Each row comes from the steps of one walk. Every step used is in the known rows, and no mark comes twice. Write the walk behind each row, first mark first.
In the rows, zero is written as 128.
Known rows
S -> Z -> N -> K: [138 105 128 120 108 100 129 153 129 110 136 132 150 130 133 133 153 131
 118 139 132 105 125 144 126 134 124 106 109 108 131 134 125 150 141 131
 143 131 137 135 120]
B -> K -> N: [128 183 130 116 147 136 124 114 137 114 139 143 139 120 118 126 136 132
 116 118 121 150 124 129 125 122 132 130 144 120 145 138 154 107 137 141
 121 127 136 129 136]
P -> T -> S -> Z -> F: [152  67 134 126  10 120 134 152 110 142  97 148 117 132  93 119 109 133
 131 128 118  95 126 128 130 126 147 138 156  87 123 143 123  98 114 105
 121 115 127 132 109]
F -> Z -> N: [123  92 125 116 162 126 124 102 153 109 123 124 138 123 126 118 121 127
 122 130 118 135 127 100 119 117 132 125 130 130 112 132 145 125 148 128
 129 130 129 133 121]
T -> S -> Z -> N -> U -> P: [131 117 129 124 102 103 117 119 129 128 120 129 150 131 126 144 115 124
 113 132 133 112 141 116 120 139 151 123 128 134 133 127 117 116 137 128
 133 143 125 123 120]
F -> Z -> N -> X -> Q: [131 104 127 120 190 140 106 103 156  81 145 119 143 122 127 151  94 129
  90 130 143 103 127  97 134 140 112 130 130 157 143 121 132 155 136 148
 121 119 115 118 125]
S -> Z -> N -> U -> P -> T: [139  88 122 151  89 114 123 138 119 134 116 136 152 134 132 137 128 131
 110 123 130 106 141 137 136 142 142 130 136 101 125 109 108 114 124 125
 147 154 136 143 119]
H -> B -> K -> N -> U -> P: [116 174 123 129 137 143 116  94 118 128 134 126 145 131 129 134 127 128
 108 116 153 151 129 129 123 139 146 140 139 138 128 117 135  99 126 145
 123 123 139 118 125]
S -> T: [131 146 119 126 144 157 153 140 105 122 119 131 128 130 113 118 117 126
 148 138 119 143 114 111 155 119 124 119 140 130 140 125 122 133 132 124
 129 115 129 108 126]
F -> Z: [121 112 125 114 163 153 121  97 137 107 116 127 127 129 126 105 131 125
 119 130 108 149 123 103 121 122 119 136 141 143  83 129 136 133 143 123
 116 116 119 110 125]
W -> N -> K: [123 145 128 131 152 130 123 153 121 121 135 125 119 130 152 129 159 127
 149 132 127 126 125 140 117 120 102 153 110 126 136 122 125 146 128 123
 132 119 131 122 141]
W -> N -> X: [126 126 124 134 180 121 122 143 122 107 137 128 120 129 154 141 111 126
 138 132 140 136 120 110 134 127 107 177 117 141 167 126 118 137 116 134
 118 125 112 131 141]
W -> N -> Z: [120 110 143 142 189 143 128 146 122 120 123 133  93 123 146 123 124 128
 148 144 134 135 125 121 122 123 115 135 132 134 127 119 123 146 122 127
 143 132 124 116 130]
U -> P: [118 165 118 139 130 132 136 107 124 121 107 127 138 133 129 137 125 131
 118 117 145 143 131 121 130 136 122 145 126 122 106 121 113 114 124 130
 133 126 116 106 125]
U -> P -> T -> S -> Z -> F: [146  89 137 135   4 123 129 141 114 137  90 151 125 134  99 129 110 135
 117 119 128  99 129 129 130 139 142 140 151  79 114 134 113  84 110 108
 133 121 124 131 107]
Z -> N -> K -> B: [126 134 122 105 113 111 128 138 129 136 150 123 120 129 143 122 152 132
 141 135 132 120 121 160 111 130 116  89 103 108 133 136 132 136 132 128
 133 118 137 149 126]
W -> N -> U: [124 118 109 129 160 122 126 131 108 127 131 119 121 130 147 126 138 118
 148 131 115 138 130 118 120 107 138 157 141 153 146 120 122 144 131 122
 108 137 125 114 137]
W -> N -> K -> B: [116 133 129 110 128 129 121 149 118 135 140 128 104 131 157 116 161 131
 150 137 117 138 115 161 103 129 103 120 104 114 134 128 121 139 122 118
 121 121 129 141 139]
P -> U -> N -> K -> B -> H: [116 170 147 106 106 126 131 143 141 141 143 109 110 131 141 100 189 120
 134 136 113 137 127 182 126 147 119  85  99 130 145 139 115 119 130 135
 152 130 137 138 138]
H -> B -> K -> N: [117 143 126 122 139 149 128 112 126 122 133 139 135 121 115 129 132 134
 122 119 143 150 118 125 125 121 140 142 134 117 138 138 148 100 130 139
 117 115 140 131 124]
S -> Z: [132 106 115 119 112 114 140 134 110 111 111 140 140 131 122 120 136 130
 114 139 119 135 117 123 135 131 133 119 137 114 105 142 109 138 135 127
 117 129 115 117 120]
H -> B -> K -> N -> W: [123 143 123 142 172 152 123 121 124 131 135 146 129 119 123 125 119 133
 157 124 145 150 115 121 128 125 138 125 116 123 120 133 138 131 120 143
 118 134 133 144 138]
H -> B -> K: [125 121 121 119 131 155 128 118 114 121 118 119 130 129 114 109 126 133
 134 131 162 147 117 122 122 116 134 142 133 129 118 142 126 106 127 146
 131 103 134 117 115]
F -> Z -> N -> K -> B -> H: [111 115 136  84 125 135 113 122 159 121 138 118 134 125 142 103 172 127
 134 138 124 126 120 150 111 130 112  69 110 126 125 137 135 117 144 136
 159 125 130 129 131]
H -> B -> K -> N -> X -> Q: [124 140 129 117 166 159 112 112 134  93 154 131 140 121 118 164  99 134
  88 121 163 121 118 116 141 144 120 145 132 146 164 128 134 135 121 156
 110 106 125 117 127]
N -> U -> P -> T -> S -> Z: [139  93 135 137  66 128 120 141 115 147 108 143 138 137 115 132 122 129
 113 133 109 104 138 129 131 143 141 134 140 117 116 125 106 115 124 113
 124 137 124 127 124]
P -> T: [136 104 117 146 103 145 143 144 118 146 113 132 125 130 118 127 127 133
 137 120 119 118 131 130 143 119 123 151 136 108 117 118 120 124 119 116
 132 122 129 131 127]
N -> W: [132 137 111 149 166 134 135 130 116 135 122 133 122 125 131 119 118 128
 169 132 129 139 121 116 132 120 127 123 116 136 102 123 115 163 120 130
 117 135 114 123 139]
P -> T -> S: [137 102 133 138  73 148 136 147 125 160 113 131 114 130 104 134 107 131
 143 126 111 105 138 120 131 115 128 157 131 121 124 133 126 117 123 103
 123 115 126 134 129]
B -> K: [137 168 124 116 136 141 122 123 127 113 124 125 130 129 119 103 133 130
 131 125 139 144 124 127 120 119 129 124 143 137 130 137 135 112 134 144
 136 117 129 116 127]
T -> S -> Z -> F: [145  95 128 112  31 112 137 136 109 124 100 143 120 131 100 120 114 130
 128 130 123 107 121 117 124 122 149 134 152 106 122 153 126 105 124 110
 115 111 118 119 109]
T -> S: [127 133 132 121 105 136 136 127 127 142 119 127 117 128 108 133 108 127
 140 133 115 119 132 108 125 112 132 146 127 141 123 143 131 122 132 112
 110 107 117 114 130]
X -> N -> U: [130 131 120 130 144 112 130 122 129 131 136 107 132 131 133 137 118 121
 116 117 124 142 133 117 130 110 128 130 143 166 120 116 136 156 129 126
 105 134 127 116 127]
P -> U -> N: [129 158 140 146 139 118 147 127 128 134 132 117 109 131 126 120 145 117
 126 129  97 149 137 140 137 140 138 146 117 140 137 136 124 130 128 124
 123 141 136 150 133]
P -> U: [136 139 139 126 136 131 138 121 128 132 113 106 109 132 122 102 142 119
 141 125 105 139 127 132 127 117 137 130 136 146 118 129 115 140 125 128
 121 124 130 127 133]
Z -> N: [129 111 114 129 128 110 144 126 136 121 127 123 139 122 126 138 119 129
 135 129 135 122 129 113 130 111 137 129 122 122 136 136 134 128 137 129
 135 132 128 134 119]

Which walk is each row?
[113 130 125  91 101 117 131 144 145 130 141 116 133 124 140 120 169 130
 142 136 138 117 121 159 120 125 120  74 102 117 146 141 124 119 137 139
 158 122 130 129 129] => Z -> N -> K -> B -> H
[133 113 107 122 136 103 135 120 118 130 140 111 137 128 133 129 126 119
 134 132 130 118 136 116 126 110 152 123 140 149 145 125 132 143 140 132
 123 134 134 122 126] => Z -> N -> U
[108 132 117  93 102 132 139 125 133 132 123 123 123 124 132 109 156 129
 145 135 125 144 114 145 126 119 127  94 121 125 126 145 115 107 131 133
 139 121 112 112 129] => K -> B -> H
[126 116 152 141 172 133 135 137 145 124 126 118 108 123 129 137 102 131
 116 126 138 141 125 120 132 126 104 108 131 149  97 117 140 159 119 125
 136 132 127 114 120] => X -> N -> Z
[123 128 122 126 156 124 111  84 140 114 123 117 149 131 139 124 123 121
 110 123 131 133 140 108 117 138 140 129 137 146 109 110 133 119 141 135
 134 136 128 117 121] => F -> Z -> N -> U -> P
[128 131 123 158  95 144 135 128 123 143 104 135 132 133 124 136 124 136
 121 112 138 125 135 131 141 135 118 156 130  98 104 109 115 108 112 122
 147 127 126 126 125] => U -> P -> T
[127 162 121 139 164 133 130 125 128 100 155 123 134 125 128 170 102 128
  83 129 143 115 132 119 154 160 111 151 118 154 162 126 121 157 126 143
 113 122 116 117 130] => U -> N -> X -> Q
[140  71 137 133  68 133 132 155 118 141 106 150 130 131 105 128 120 133
 127 138 100 105 128 125 135 128 134 133 134 104 119 144 114 122 127 106
 120 130 123 137 123] => P -> T -> S -> Z
[133  95 128 116 190 122 111 110 152 100 142 120 140 128 138 132 103 126
 110 132 141 125 125  96 131 132 117 141 119 149 150 128 139 128 135 142
 132 122 121 139 126] => F -> Z -> N -> X
[141  44 135 129  72 109 136 156 137 139 114 147 140 124 109 143 114 134
 131 139 114  91 133 119 131 122 140 126 123  94 139 145 125 118 133 112
 135 142 133 158 117] => P -> T -> S -> Z -> N
[136  71 141 140  61 112 130 143 142 138 108 149 145 127 112 150 110 136
 120 131 127  95 138 120 131 138 137 128 118  91 133 135 117 103 128 113
 143 147 131 155 115] => U -> P -> T -> S -> Z -> N
[126 161 112 165 165 124 142 134 118 141 134 137 119 123 135 134 122 125
 153 137 123 145 130 123 144 139 127 139 100 132 119 131 123 153 123 127
 122 153 122 144 141] => U -> N -> W
[131 153 163 151 178 130 140 134 128 132 137 119  88 127 129 112 130 119
 124 142 115 139 139 144 136 153 132 113 126 145 121 126 130 148 124 128
 147 135 140 138 129] => P -> U -> N -> Z
[133 104 141 134 126 128 130 143 111 120 113 132  84 124 129 118 114 129
 152 130 146 123 121 123 120 119 130 137 156 113 128 123 132 122 110 123
 142 118 128 116 118] => W -> N -> Z -> F
[105 133 129 100 117 136 126 150 135 129 134 120 117 125 153 112 181 127
 154 137 130 132 116 162 116 124 106 101 105 122 146 136 116 119 130 130
 147 126 124 120 140] => W -> N -> K -> B -> H
[135 107 135 146  82 127 121 130 135 162 117 125 131 131 114 146 104 127
 131 122 128  91 152 120 129 128 142 151 127 127 140 117 130 104 124 114
 136 135 136 142 128] => Z -> N -> U -> P -> T -> S
[140 126 137 129 104 127 139 132 108 120 114 127  93 127 114 112 108 130
 134 128 155 118 123 128 127 126 136 114 158 119 111 124 135 126 113 128
 143 107 126 103 109] => N -> Z -> F
[130 122 137 117 159 131 116 120 149 111 140 121 136 128 136 120 147 127
 120 132 131 114 130 128 114 128 112 117 114 132 114 123 148 142 147 130
 142 116 140 133 127] => F -> Z -> N -> K
[131 123 128 157 107 131 128 129 133 150 115 121 140 136 131 144 113 130
 107 101 129 129 142 133 139 129 116 149 137 129 110  96 123 127 111 120
 129 144 134 131 127] => X -> N -> U -> P -> T
[122 115 132 100 141 132 111 121 143 129 144 120 120 130 143 107 153 131
 129 137 117 128 120 147 100 133 110  87 107 115 112 132 143 135 139 125
 129 115 137 149 125] => F -> Z -> N -> K -> B
[128 122 125 153 162 125 135 136 143 134 122 128 128 123 132 141 101 131
 149 117 126 150 122 114 133 114 109 120 112 144  96 120 131 169 115 126
 115 153 118 135 138] => X -> N -> W
[122 162 126 143 136 115 124 109 133 127 121 110 142 134 137 145 113 126
  97 107 136 145 137 120 128 131 122 136 134 155 104 105 127 135 121 129
 120 141 124 108 124] => X -> N -> U -> P
[133 127 136 144  81 143 122 131 123 165 117 126 122 135 115 136 109 127
 129 121 122 104 148 124 130 129 137 153 137 133 122 116 123 109 121 108
 127 125 128 125 132] => N -> U -> P -> T -> S
[125 151 117 117 142 140 119 108 111 130 147 125 136 127 124 124 133 124
 120 124 137 145 128 128 123 120 153 140 147 146 146 130 144 118 134 144
 108 118 143 124 127] => H -> B -> K -> N -> U
[129 121 116 133 120  96 122 117 121 116 123 126 160 131 137 138 130 125
 109 130 142 124 133 123 126 142 147 120 131 123 128 120 112 126 136 135
 135 149 127 122 118] => S -> Z -> N -> U -> P
[131  95 117 115 163 119 115  99 135 119 136 112 141 128 133 115 127 118
 124 133 114 128 136 104 117 116 146 119 147 159 122 120 145 137 150 131
 122 133 133 125 124] => F -> Z -> N -> U
[125 158 110 123 144 120 133 111 115 132 151 126 136 126 132 135 135 121
 119 122 108 135 130 126 131 117 149 136 147 145 141 124 141 139 138 125
  99 127 130 118 138] => K -> N -> U
[137  83 111 145 141 104 131 142 129 124 120 146 144 121 131 133 117 131
 159 142 131 121 119 116 131 126 138 101 107 111 115 137 112 162 129 132
 128 161 122 147 129] => S -> Z -> N -> W
[111 141 137  96 104 123 127 144 154 135 135 113 129 127 140 124 162 131
 130 123 129 139 117 163 125 123  98  78 105 134 118 132 127 129 127 130
 144 125 125 117 131] => X -> N -> K -> B -> H
[134 158 134 163 172 124 138 132 123 145 132 126 104 127 132 116 131 118
 157 136 104 150 135 137 139 142 137 132 102 142 120 129 116 157 118 131
 123 160 130 156 148] => P -> U -> N -> W
[132 116 148 152  79 134 121 136 142 163 115 122 127 134 115 152  97 128
 115 109 117 110 149 121 131 127 121 153 131 139 117 111 133 114 115 108
 123 135 131 134 130] => X -> N -> U -> P -> T -> S
[127 143 120 154 111 136 127 120 121 149 126 137 140 131 129 142 129 130
 112 106 120 122 142 138 139 138 136 152 143 112 127 102 127 112 119 123
 128 136 137 134 134] => K -> N -> U -> P -> T
[137 184 133 115 181 128 115 123 135 100 158 137 140 126 133 136 116 130
 107 119 142 141 124 125 136 138 120 143 131 139 179 135 148 114 127 152
 121 118 127 134 140] => B -> K -> N -> X
[112 153 123  96  93 134 130 139 131 135 134 114 125 129 139 107 176 130
 143 134 136 130 119 165 123 127 114  81 109 123 128 138 115 121 132 134
 150 112 121 113 134] => N -> K -> B -> H
[120 171 124 120 115 120 135 140 117 144 158 126 113 134 147 122 164 129
 121 136 119 139 125 170 121 153 108 106  96 114 130 138 130 133 129 121
 125 119 136 146 130] => U -> N -> K -> B
[132 177 124 136 180 139 118 125 133 127 137 152 130 118 127 121 124 132
 158 124 125 149 121 128 126 125 132 117 124 127 128 133 143 137 126 142
 122 144 129 141 148] => B -> K -> N -> W
[128 160 126 124 173 117 129 125 131 109 155 135 137 126 137 155 108 129
 109 120 135 134 124 115 147 135 121 155 126 134 166 129 136 127 125 137
 110 116 117 132 139] => K -> N -> X
[133 181 119 113 151 124 115 110 121 122 154 130 140 126 126 117 141 122
 116 121 118 141 133 131 119 121 150 124 158 150 154 128 152 126 140 141
 112 129 140 123 139] => B -> K -> N -> U
[120 150 144 130 178 140 136 124 130 124 139 140 111 119 129 134 122 130
 122 133 131 135 126 126 132 133 125 112 138 126 119 124 147 142 128 126
 135 122 131 119 130] => K -> N -> Z
